Each row was made from one small tree. Brackets hold a mark, then the marks that hang from it, in the order of their numbers. Every link used is in the known rows. Write each row's tree.
(in the rows, 128 means zero)
Known rows
(q_986 (q_167 (q_52 (q_182 q_998)) q_108)): [120  51 136 158 135 136 129 124 140 119 116 115 123 116 129 132 148 132
 135 129 129 119 125  80 118 104 135 112 148 144 136 132 120 163 116 153
 148 126 147  74 135 148 128 162 117 175 153]
(q_52 (q_182 (q_80 q_167 q_830 q_986))): [134  75 134 137  97 155 121 122 133 109 131 138 137 120 124 113 104 134
 110 132 136 143 123 111 129 111 152  90  92 100 149 143 134 156 118 125
 132 131 160 116 133 112 116 160 123 142 161]
(q_167 (q_52 q_569 q_986)): [150 174 114 127 130 137 130 129 114 131 127 120  98 125 142 138 139 132
 120 126 125 132 131 100 121 101 120 152 159 158 102 126  96 160 124 159
 150 120 171 174 133 136 131 146 107 120 123]
(q_569 (q_80 q_108 (q_830 (q_998 (q_986 q_167))))): [121 123 131 117 103 141 131 120 133 127 134 117 104 134 126 129 152 127
 114 152 152 153 132 129 123 126 115 117 160 119 139 166 122 161 141 108
 155 114  86 153 138 153 126 154 126 136 117]
(q_830 q_80): [127 180 135 116 125 127 126 122 128 117 117 131 117 126 134  67 113 133
 113 118 146 143 116 142 122 108 126 124 101 110 113 148 115 152 164 145
 142 128 136 168 133 110 127 143 115 113 120]
(q_830 q_52): [125 150 137 133 129 166 127 112 123 122 120 126 151 139 145  96 128 133
 115 100 129 122 110 137 130 107 128 115 125 131 122 128 102 153 133 142
 151 120 153 141 139 114 134 145 103 100  88]
(q_108 (q_80 q_52)): [137 113 128 122 121 146 138 113 123 122 137 133 131 113 139  82 147 132
 123  93 119 133 125 162 125 108 133 123  76 107 127 125 115 155 128 123
 138 120 145 141 140 115 132 152 142 132 138]
(q_830 (q_80 q_167) (q_998 q_108 q_986)): [121 141 126  94 115 134 127 128 128 116 119 118  95 114 134  95  93 140
 118 176 163 147 121 115 128 126 119 115 154  87 102 148 123 143 175 136
 131 132  78 194 142 157 140 152 130 104 128]
(q_167 q_108 (q_830 (q_52 q_569) q_986 q_998)): [131 164 122 119 143 179 134 122 110 136 117 123 149 167 133 110 170 132
 127 153 137 138  87 173 124  90 115 124 153 157 103 126 112 157 189 166
 132 129 116 141 145 110 172 136 101 126  92]
(q_569 q_167 q_998): [138 174 139 121 112 142 131 106 114 134 116 127 111 118 132 104 113 133
 105  89 133 131 118  92 133 123 137 122 121 131 113 136  97 149 113 134
 150 110 122 100 135 126 123 152 160  95 112]
(q_80 (q_167 q_108)): [122  98 140 121 124 171 136 117 114 120 127 127 132 105 130  97 131 132
 118 107 151 114 108 144 131 112 130 106 114 120 116 137 102 148 149 161
 127 114 117  99 142 138 138 149 131 114 125]
(q_80 q_108 q_830 q_986): [122 160 133 135  97 134 132 122 134 113 139 125 129 124 135  99 106 126
 107 100 150 135 121 130 132 108 131  91  91 125 146 155 125 160 141 128
 131 111 130 157 130 137 106 136  99 123 106]
(q_108 (q_80 q_52 q_167)): [140  82 126 117 118 178 140 110 124 118 141 134 148  93 138  88 134 136
 124 107 123 131 126 166 130 113 139 124  81  93 125 111  97 147 128 130
 129 115 141 127 142 120 136 156 163 128 146]
(q_998 (q_108 q_80) (q_167 q_52)): [143  97 129 124 125  82 129 106 114 114 131 111  88 124 147 120 135 131
 138 118 128 124 104 115 134 109 147 101 158 123 120 106 104 155 142 125
 135 117 136 116 131 155 113 136 140 151 128]
(q_80 q_108 (q_830 (q_986 q_167 q_998))): [118 191 140 144 117 177 130 111 128 117 121 115 148 135 137 131 103 129
 120 128 136 144  98 129 126 113 122 126 133 137 143 109 127 162 181 123
 133 114 101 150 126 139 134 146 115 147 117]
(q_52 q_569): [132 176 130 122 127 180 133 123 116 127 125 131 109 126 134 106 147 132
 117 121 134 125 125 145 126 104 129 134 135 143 120 147  86 156 156 145
 153 122 143 148 131 101 127 151 133 125 116]
(q_80 q_167): [133 141 138 121 117 184 132 116 114 118 128 133 140 106 137 108 108 135
 111 119 144 120 113 134 131 114 138 117 114 116 129 132  91 146 149 144
 136 115 131 127 134 116 137 152 136 108 121]
(q_986 (q_167 (q_108 (q_80 (q_52 q_182)))) q_998): [112  67 137 127 141 169 135 114 130 122 123 121 140 114 125 114 149 136
 143 101 120 128 113 137 121 118 134 122 112 108 128 115 134 159 136 121
 125 122 121 103 142 129 127 166 143 179 169]
(q_569 q_167 (q_998 (q_80 q_108 q_830))): [137 190 138 152 101 116 135 100 125 135 129 119  85 120 127 119 129 128
 110 105 138 143 125 109 130 131 127 108 109 123 109 115 122 154  99 118
 146 108 104  98 136 154 109 149 175 109 109]
(q_998 q_52): [131 134 137 123 111 158 132 118 114 117 127 125 123 119 150  98 119 132
 108 108 131 113 115 102 136 107 141 131 113 138 134 153 108 152 164 161
 136 117 137 139 133 105 136 146 117 117 105]
(q_182 q_80 (q_998 q_986)): [140 119 140 136 101 132 120 107 121 119 128 126  77 124 122 110 105 127
 107 134 136 148 127 158 127 115 137 135 163 153 123 146 139 167 125 129
 162 130 128 132 135 140 140 170 127 159 124]
(q_986 (q_998 q_80 (q_167 q_830))): [153 218 140 139 125 137 125 101  91 121 127 124  92 141 128 148 100 130
 115 130 137 130  89 174 126 116 155 134 146 136 125 113 139 159 175 116
 133 117 116 126 129  98 140 143 143 158 111]
(q_108 (q_80 q_167 (q_830 (q_52 (q_182 q_998))))): [138 101 134 150 115 154 133 104 151 113 131 126 160 125 130 131 159 135
 119 130 118 142 122 132 130 115 143 103 106  96 128  99 112 153  87 121
 143 121 154 111 133 145 126 156 152 161 136]
(q_167 (q_52 (q_569 q_80))): [148 138 120 127 127 136 127 121 113 134 126 123  93 133 134 128 162 133
 112 117 137 137 149 115 121 101 129 159 171 141 128 154 101 164 136 147
 162 113 164 143 132 123 128 151 123 132 121]
(q_167 (q_108 (q_80 q_52 q_986)) q_830): [139  80 121 121 114 120 138 112 115 124 147 132 132 120 127  74 146 128
 123  91 139 128 111 176 124  98 143 106  69 122 133 141 137 161 146 136
 112 121 137 110 149 116 135 140 114 148 132]
(q_182 (q_80 q_52) q_998): [134  42 134 132 107 165 127 109 130 117 129 131 105 119 130 103 119 131
 110 116 125 131 120 184 132 101 139 144 128 152 132 122 120 164 126 131
 156 131 146 120 135 135 150 168 162 160 137]
(q_108 q_80): [137 179 136 121 125 117 133 111 117 124 134 134 114 126 133  91 152 129
 122  96 129 139 114 154 122 114 132 108  97 114 116 135 113 155 134 119
 141 119 136 141 135 115 120 147 126 140 123]
(q_182 (q_80 q_108 (q_830 (q_998 q_52 q_986)))): [127  98 136 113  82 130 132 121 136 116 138 122  86 135 139 101 153 128
 118 156 135 151 107 128 134 117 123 111 130 130 126 156 139 161 159 123
 137 118 100 153 132 153 136 155 127 141 126]
(q_830 (q_998 q_52 q_167)): [133 116 138 105 125 164 133 127 110 111 119 121 114 128 149 116 131 132
 121 146 127 121  90 123 142 107 141 115 148 133 117 151  96 144 180 160
 136 115 109 150 128 107 146 138 145 133 112]
(q_182 (q_80 q_167)): [134  84 140 114 108 166 126 109 117 118 130 138 116 114 132  96 118 132
 113 127 138 133 104 160 131 113 139 116 125 124 123 127 102 151 147 132
 139 122 139 116 135 119 136 161 145 129 135]
(q_986 q_167): [119 118 140 132 127 167 128 116 124 118 122 128 133 115 139 105 117 131
 122 124 132 121 108 115 122 113 132 111 133 133 140 136  91 153 154 131
 152 124 131 127 132 106 126 153 123 132 120]
(q_80 q_52): [132 109 129 125 117 182 135 122 120 119 129 131 140 113 143  90 117 134
 114  98 129 116 126 144 129 103 133 132  88 122 142 137 111 155 143 140
 142 121 144 138 138 109 145 152 130 105 126]
(q_569 (q_167 q_108)): [127 133 142 104 122 133 130 116 112 125 117 124 115 119 133  77 158 128
 130  88 133 115 106 129 132 113 130 105 105 139 115 138 102 151 127 143
 136 119 133  84 142 139 131 142 139  96 112]
(q_569 (q_80 (q_52 q_182) q_108 q_830 q_986)): [125  81 117 133  99 164 132 126 135 121 141 124 149 122 126 108 119 131
 106 102 146 140 166 133 134 109 138 116  87 106 163 163 137 163 105 121
 135 121 149 135 143 128 110 155 120 127 135]
(q_167 (q_52 q_182) q_108 (q_830 q_986 q_998)): [147 174 120 130 133 119 133 137 112 131 117 124 139 161 133 132 162 133
 130 152 138 140 101  95 113  89 128 111 112 139 127 145 158 162 170 155
 118 131 127 107 138 118 168 143  77 142 143]
(q_167 q_108 (q_830 q_80 (q_998 q_986))): [132 169 129 100 115 104 132 128 123 126 125 126  97 143 122  75 149 131
 122 158 160 150  99 151 115 108 119 115 117 117 106 173 150 158 185 146
 126 130  88 150 143 129 155 141  96 126 124]
(q_569 (q_80 (q_986 q_167))): [124  92 129 126 127 145 118 115 109 124 126 125 123 119 125 109  91 128
 102 105 151 138 142 131 125 114 140 121 159 128 145 167 109 157 138 136
 152 121 139 149 142 103 114 152 107 136 110]

Which tree is each row?
[135 175 137 175 130 154 127 102 115 115 127 108 138 140 138 117 108 124
 127 143 128 149 105 177 135 109 129 100 145 129 116  84 125 155 144 145
 142 120 126 123 138 131 130 132 127 124  85]
(q_998 (q_80 q_108 (q_830 q_52 q_986)) q_167)
[140 189 140 179 111 112 132 103 116 131 126 122  78 132 122 139 107 132
  90 108 147 143 122 103 121 123 127 115 117 110 116 133 147 160 119 134
 155 114 103 131 132 133 121 148 139 131 118]
(q_569 (q_998 (q_80 q_830)))
[128 134 125 132 135 139 130 127 110 125 125 117  89 121 142 142 123 131
 119 161 128 132 109 109 125 121 120 125 155 142  92 127 118 145 149 153
 139 130 106 190 142 123 144 150 133 138 112]
(q_830 (q_998 (q_52 (q_986 q_167)) q_80))
[124  78 138 124 105 119 121 104 124 119 126 122  71 133 130 123 114 130
 110 124 143 121 107 156 136 109 140 121 163 162 122 122 118 163 139 116
 153 136 119 124 133 161 130 161 152 165 120]
(q_182 q_80 (q_998 q_108))
[152 252 126 138 129 132 129 120  94 131 125 132 114 157 132 131 120 129
 112 160 144 149  95 161 114 103 127 121 120 139 120 130 147 156 189 130
 133 134 102 162 137  88 169 139 108 131 103]
(q_167 (q_830 q_986 (q_998 q_80)))
[110 129 130 107 132 146 130 121 123 124 115 117 125 153 149 119 139 137
 122 130 141 115  96 123 134 111 117 100 156 128 110 128 104 148 154 126
 144 128 109 174 140 149 140 141 116 104  88]
(q_830 q_52 (q_998 q_108))
[122 128 132 125 138 187 128 128 110 118 110 119 146 129 150 117 104 133
 120 161 126 139  97  98 128 105 125 128 156 142 125 137 109 147 201 168
 136 127 102 171 134  98 161 146 116 134 113]
(q_830 (q_986 q_167) (q_998 q_52))
[119 110 130 120 108 152 130 123 120 116 126 118 118 125 151 120 112 137
 121 122 136  98 126  60 142 111 149 110 112 130 141 145 117 151 151 143
 126 134 130 121 137 123 119 153 121 124 124]
(q_998 (q_52 q_182) q_108)
[136 126 126 154 118 128 131 103 135 126 133 122 126 134 126 110 136 132
 104  98 127 159 128 122 127 111 132 110 131 105 113 128 117 160 107 138
 149 111 147 166 136 127 103 141 126 147 115]
(q_108 (q_80 (q_830 (q_52 (q_569 q_998))) q_986))
[118  56 139 138 112 159 130 116 117 117 128 111 112  99 140  89 111 129
 123 132 135 121 123  83 130 119 134 123 152 135 132 161 124 158 156 173
 137 119 110 114 146 130 135 155 102 128 119]
(q_998 q_52 (q_986 (q_167 q_108)))
[140 138 126 106 114 124 117 103  89 123 129 117 101 144 125 143  74 130
  97 107 162 128 116 153 137 113 162 134 180 139 146 151 130 161 169 117
 131 118 117 147 137 119 122 140 121 150 102]
(q_569 (q_80 (q_986 (q_998 q_108 (q_167 q_830)))))
[143 135 126 117 127 172 125 109 126 118 123 126 141 141 138  83 135 133
 126 159 128 138  96 181 132  97 147 129 153 134 114 116  77 152 175 152
 145 126 157 132 132  86 135 135 141 128  99]
(q_998 (q_167 (q_830 (q_52 q_569) q_80)))
[118 146 137 138 105 158 135 112 146 118 132 121 152 141 146 102 151 129
 119 111 134 128 107 138 134 109 121 101 106 129 134 121 105 158 129 125
 144 112 137 135 133 150 120 140 112 107  89]
(q_80 q_108 (q_830 q_52))
[134  50 112 129 116 212 131 121 126 120 139 132 149 103 138  97 100 134
 119 137 129 122 132 141 125  96 150 136 124 140 161 138  89 159 163 141
 140 126 161 145 139  76 132 153 136 141 132]
(q_80 (q_52 q_569) (q_986 (q_167 q_830)))
[125 159 136 132 103 115 122 114 116 110 122 114 103 139 134 140  74 134
  95  92 154 124 108  95 134 115 142 113 127 116 150 142 154 164 159 116
 128 118 117 182 127 151 115 135 100 137 116]
(q_80 q_830 (q_986 (q_998 q_108)))
[127 112 137 136 118  88 133 115 122 117 134 123 111 126 121  85 154 125
 118  82 143 140 109 144 124 108 129  84  87 107 121 149 145 162 128 140
 127 117 127 131 140 147 114 133 102 150 129]
(q_167 (q_108 (q_80 q_830 q_986)))
[133  93 137 109 124 126 136 123 108 115 129 110  90 119 135  97 152 128
 135 145 128 141 102 134 137 118 133 106 157 119  99 160 128 150 160 164
 127 114  86 136 142 138 142 142 131 150 125]
(q_830 (q_998 q_52 (q_167 (q_108 q_80)) q_986))
[136 179 132 168 129 133 123 123 119 119 125 127 109 124 119 138  90 130
 111 121 138 135 151 127 123 112 147 108 116 132 128 143 150 159 103 137
 146 137 150 132 138 107 118 161 119 162 127]
(q_52 (q_182 (q_998 (q_80 q_986))))
[136 154 128 131 119 185 128 105 122 138 118 117 123 124 134 103 127 135
 115 118 122 141 138 102 134 121 129 139 173 137 102 128  89 153 102 151
 165 113 145 129 144 124 124 158 144  88  93]
(q_830 (q_52 (q_569 q_167 (q_998 q_986))))
[137 109 117 106 110 120 135  99 115 138 130 114  96 107 138 114 109 135
 117  87 124 128 126 101 140 128 133 125 120 127  92  95  97 147  86 118
 134 120 116 127 149 171 116 154 179 103 127]
(q_569 q_167 (q_998 (q_108 (q_80 (q_52 q_986)))))
[142 114 112 112 125 123 134 112 118 128 138 116  93 109 141 140 138 136
 129 131 134 127 126 110 130 115 130 129 159 129  95  94  85 150 123 133
 131 122 140 160 140 170 116 149 144 138 134]
(q_998 (q_108 (q_80 (q_167 (q_52 q_569 q_986)))))
[123  90 137 107 102 176 132 110 127 121 140 136 121 109 134  89 127 130
 124 127 143 136 106 183 135 116 131 110 120 135 119 123  92 150 149 123
 131 116 126 110 137 134 125 164 153 130 127]
(q_182 (q_80 q_108 q_167))
[146 139 126 120 103 168 128 115 110 117 139 139 151 110 134 108  74 132
  99 124 153 125 112 137 129 107 157 110 105 123 149 146 107 149 162 143
 121 117 143 135 136  92 135 143 112 118 112]
(q_80 (q_167 q_830) q_986)
[122 159 124 159 135 155 129 121 132 128 133 116 113 113 123 160 108 127
 133 153 128 132 141 137 122 123 127 115 144 160 102 104 113 155  87 125
 146 141 132 131 143 140 113 172 138 171 129]
(q_52 (q_182 (q_998 (q_80 q_108))) (q_986 q_167))
[157 124 107  73 108 149 130 118 106 140 130 129 122 136 135 121 154 131
 110 131 129 134 124 157 131 112 135 153 123 145 121 134 101 151 117 113
 139 128 136 141 149 125 161 148 161  95 114]
(q_569 (q_80 (q_52 q_986)) (q_167 (q_830 q_998)))
[142 164 140 147 113 153 129 106 105 124 125 116  97 115 127 118  67 131
 103 120 141 143 123 108 134 126 141 120 166 124 114 153 120 154 134 152
 153 109 100 120 135 120 123 154 128 120 117]
(q_569 (q_998 q_167 q_986))
[124 103 122 129  99 205 146 123 146 121 142 124 131 115 141 100 165 133
 123 123 129 124 133 156 133 101 122 134  94 129 144 126  92 161 143 131
 143 113 137 139 132 137 126 149 158 121 131]
(q_80 (q_52 q_569) q_108 q_830)
[132 146 120 106 102 159 138 118 140 123 141 135 142 123 142  62 127 133
 120 133 144 135 115 178 126 100 133 133  71 125 135 133 111 156 176 127
 124 125 134 139 138 108 140 147 132 117 120]
(q_167 (q_830 (q_80 q_52 q_108)))
[138 109 128 139 120 178 136 110 146 119 134 130 160 125 132 119 180 137
 129 137 113 144 125 127 127 113 138 106 107  87 124 102  94 151 103 124
 142 120 163 123 135 123 117 153 154 144 141]
(q_108 (q_80 q_167 (q_830 (q_52 q_182 q_569))))
[128 139 133 103 127 165 133 120 114 131 119 125 105 119 130  85 178 130
 134 108 129 118 119 140 130 107 128 124 131 149 109 137  79 153 136 152
 145 120 142 100 140 127 126 146 157 108 117]
(q_52 (q_569 (q_167 q_108)))
[159 113 132 137 109 106 129 113 106 118 133 113  97 125 134 109 126 126
 129 141 139 130 106 117 125 103 147 116 157 142 134 146 137 166 155 155
 133 113 131  78 138 135 145 138  92 133 124]
(q_998 (q_167 q_52 q_108 q_830) q_986)
[123 134 129 120 106 107 127 130 124 111 123 119 100 142 136 128 107 132
 103 126 156 129 104  94 131 108 129  86 123 111 141 159 137 156 158 121
 135 125 103 192 130 151 123 130 105 125 116]
(q_80 (q_830 (q_998 q_108)) q_986)
[144  71 129 133 105 108 117 117 116 111 127 109  80 124 139 126  95 133
 137 154 132 133 127  77 134 115 153 103 178 125 136 132 138 162 127 125
 141 133 141  97 137 149 117 158 113 139 151]
(q_998 q_108 (q_167 (q_52 (q_182 q_80))) q_986)
[127 102 136 129 118 161 131 112 136 123 116 117 132 139 135  95 189 131
 125 112 122 123 108 124 133 104 125 113 131 132 122 117  94 158 115 147
 153 118 155 104 137 148 129 136 141 101 102]
(q_80 (q_830 (q_52 (q_569 (q_167 q_108)))))
[136 178 126 114 122 163 131 126 129 127 123 136 161 165 140 125 162 137
 122 149 128 127  97 126 122 104 137 102 106 128 132 142 117 152 148 119
 137 131 140 133 136  91 151 149 105 122 109]
(q_167 (q_830 (q_52 q_182) q_998))
[155 193 133 131 122 165 126 110  94 117 124 127 146 139 139 111  93 126
 117 142 134 133  84 162 132  97 153 118 133 149 138 121 105 154 189 147
 132 125 131 110 130  80 154 134 117 128 105]
(q_998 (q_167 (q_830 q_986)))
[123 180 131 125 131 108 130 124 106 126 123 120  67 141 135 136 130 133
 119 140 153 124 109 132 124 119 119  99 142 122 105 135 133 151 160 116
 141 133  85 173 139 142 134 145 136 126 109]
(q_830 (q_998 q_80 q_108))
